Each row was made from one small tree. The marks that hang from a mark follow it in brackets, in alphabetical order. Every link used is in the known rows. Write each row's tree.
(in the rows, 100 means zero)
Known rows:
mene{folor melim}: [74 101 130 66 68 84 133 65 70 107 70 95 81 138 129 74 79 126 102 101 153]
pigor{dipu}: [104 93 116 88 125 124 107 103 123 115 94 86 120 120 93 87 103 108 119 88 102]
muka{folor melim{pigor}}: [94 76 147 92 97 111 69 101 74 102 100 105 94 124 168 78 72 110 143 91 154]
melim{pigor{dipu}}: [109 72 115 97 128 119 81 97 128 131 73 75 135 139 116 108 107 104 121 79 138]
folor{mene{dipu} muka{melim}}: [71 74 149 116 135 115 106 112 122 130 145 107 161 115 76 93 90 92 151 87 104]
folor{mene muka{melim}}: [89 62 135 134 125 115 80 116 111 105 141 108 143 97 72 101 76 88 139 77 119]
muka{folor{mene{dipu}} melim{pigor}}: [80 75 162 86 116 110 98 87 107 132 128 106 135 134 144 73 85 108 168 81 166]
dipu{folor melim{muka} mene pigor}: [86 40 67 124 69 119 20 102 115 151 104 72 107 106 125 101 45 130 140 91 170]
muka{folor melim{pigor{dipu{mene}}}}: [92 55 141 93 105 127 72 103 108 135 108 103 130 135 150 71 64 117 164 75 151]
muka{melim{pigor{dipu}}}: [88 64 144 84 111 131 74 100 104 116 89 93 126 140 131 80 97 118 129 91 129]
pigor{melim{muka}}: [106 76 117 109 117 136 102 114 102 99 125 119 104 166 98 100 106 117 98 118 110]
dipu{mene{folor} muka}: [92 64 62 92 82 61 115 96 118 138 62 100 99 105 62 112 27 94 120 85 142]
muka{folor}: [110 106 116 98 106 98 100 102 88 99 104 101 84 101 131 86 78 99 129 89 127]
melim{muka pigor}: [110 82 95 121 127 106 66 121 123 119 73 96 121 158 98 121 98 91 92 107 157]
folor{dipu{melim mene} muka}: [100 51 90 152 114 127 87 108 147 157 120 80 143 103 82 121 85 103 138 63 78]
mene{dipu{pigor} melim}: [62 97 143 79 81 114 110 77 103 143 105 65 108 133 149 85 110 142 114 115 134]
mene{dipu{folor{muka}} melim{pigor}}: [52 67 146 92 108 102 82 80 87 144 92 60 129 161 157 108 105 115 138 106 147]
pigor{dipu{melim{muka} mene{folor}}}: [98 64 86 83 101 128 102 97 132 158 76 102 135 154 75 76 63 119 132 75 144]
dipu{mene pigor{melim}}: [101 43 97 132 77 123 72 94 124 145 134 96 122 108 126 115 73 136 131 86 122]
folor{mene}: [102 87 103 111 110 99 107 89 126 108 129 101 127 92 71 103 100 94 116 79 127]
muka{folor{dipu}}: [113 111 130 113 128 101 119 103 122 110 105 85 86 108 130 86 84 107 139 84 113]
pigor{dipu{mene} melim}: [100 47 114 97 108 149 114 91 130 139 138 108 145 147 99 92 101 131 136 83 88]

Which tree is each row?
[80 84 151 82 106 108 122 67 111 141 126 85 131 147 141 85 106 113 148 81 179]	muka{folor{mene{dipu melim{pigor}}}}
[115 71 119 90 132 154 94 102 131 130 120 87 128 145 87 72 90 110 146 69 159]	pigor{dipu{melim{muka{folor{mene}}}}}
[100 97 135 105 121 99 105 91 131 140 126 83 121 99 126 88 75 108 164 73 164]	muka{folor{mene{dipu{pigor}}}}
[87 56 112 99 85 107 57 116 99 110 85 69 71 91 114 100 43 120 122 105 148]	dipu{muka{melim} pigor}
[91 74 111 105 113 130 90 94 145 156 124 79 141 127 87 95 98 116 134 86 159]	folor{mene{dipu{melim{muka} pigor}}}
[103 42 124 110 125 127 116 98 126 151 105 108 151 157 94 99 61 120 156 65 113]	pigor{dipu{mene{folor{muka}}} melim}
[112 56 122 108 132 155 107 117 134 139 138 116 136 180 101 82 78 125 148 91 127]	pigor{dipu{mene} melim{muka{folor}}}
[122 82 124 108 154 126 72 126 133 131 72 84 125 176 119 97 81 98 134 87 182]	melim{muka{folor} pigor{dipu}}
[107 104 124 115 114 75 112 92 135 134 49 68 86 107 127 94 51 123 134 76 151]	mene{folor{dipu{pigor}}}
[105 19 64 95 72 112 60 87 107 157 91 77 106 116 117 120 53 101 144 64 171]	dipu{melim{pigor} mene muka{folor}}
[89 54 99 109 97 118 48 95 71 111 104 72 98 96 127 105 75 103 141 80 118]	dipu{folor{muka} melim}
[86 84 152 129 111 91 106 92 118 140 61 52 96 132 136 100 52 131 135 77 165]	mene{folor{dipu{pigor} muka} melim}
[103 52 93 65 105 142 96 94 113 128 85 63 98 124 82 94 89 112 122 81 120]	pigor{dipu{melim muka}}
[97 65 111 146 116 91 27 118 100 117 88 54 97 79 139 122 44 106 149 84 151]	dipu{folor{muka} pigor}
[101 49 65 130 73 133 42 111 132 158 107 86 122 114 99 107 65 124 118 87 152]	dipu{melim{muka} mene pigor}
[105 89 104 114 119 135 103 107 137 124 101 82 101 138 91 92 109 115 105 97 104]	folor{dipu{melim{muka}}}
[80 79 112 83 99 113 123 94 128 148 80 99 132 171 83 72 68 126 120 94 153]	pigor{dipu{mene{folor melim{muka}}}}
[85 66 128 131 113 115 99 94 112 116 139 84 140 117 76 112 98 97 120 78 139]	folor{mene{melim} muka}
[86 79 106 82 112 130 90 96 117 153 87 90 134 170 113 101 121 108 111 106 134]	mene{dipu{melim{muka pigor}}}
[73 106 151 89 104 121 102 104 107 143 104 73 98 166 151 74 87 135 127 123 172]	mene{dipu{pigor} melim{muka{folor}}}
[79 48 58 101 82 75 73 100 109 125 97 80 92 88 82 116 41 97 131 98 128]	dipu{folor mene muka}
[92 84 134 104 122 131 99 110 126 142 114 91 118 161 125 100 100 132 123 119 124]	mene{dipu{pigor{melim{muka}}}}
[123 81 125 143 160 107 89 115 164 134 100 84 130 158 101 110 83 91 140 75 190]	melim{muka{folor{dipu mene}} pigor}
[97 62 127 97 91 106 58 118 88 108 91 70 57 91 142 87 23 119 147 96 172]	dipu{muka{folor melim} pigor}
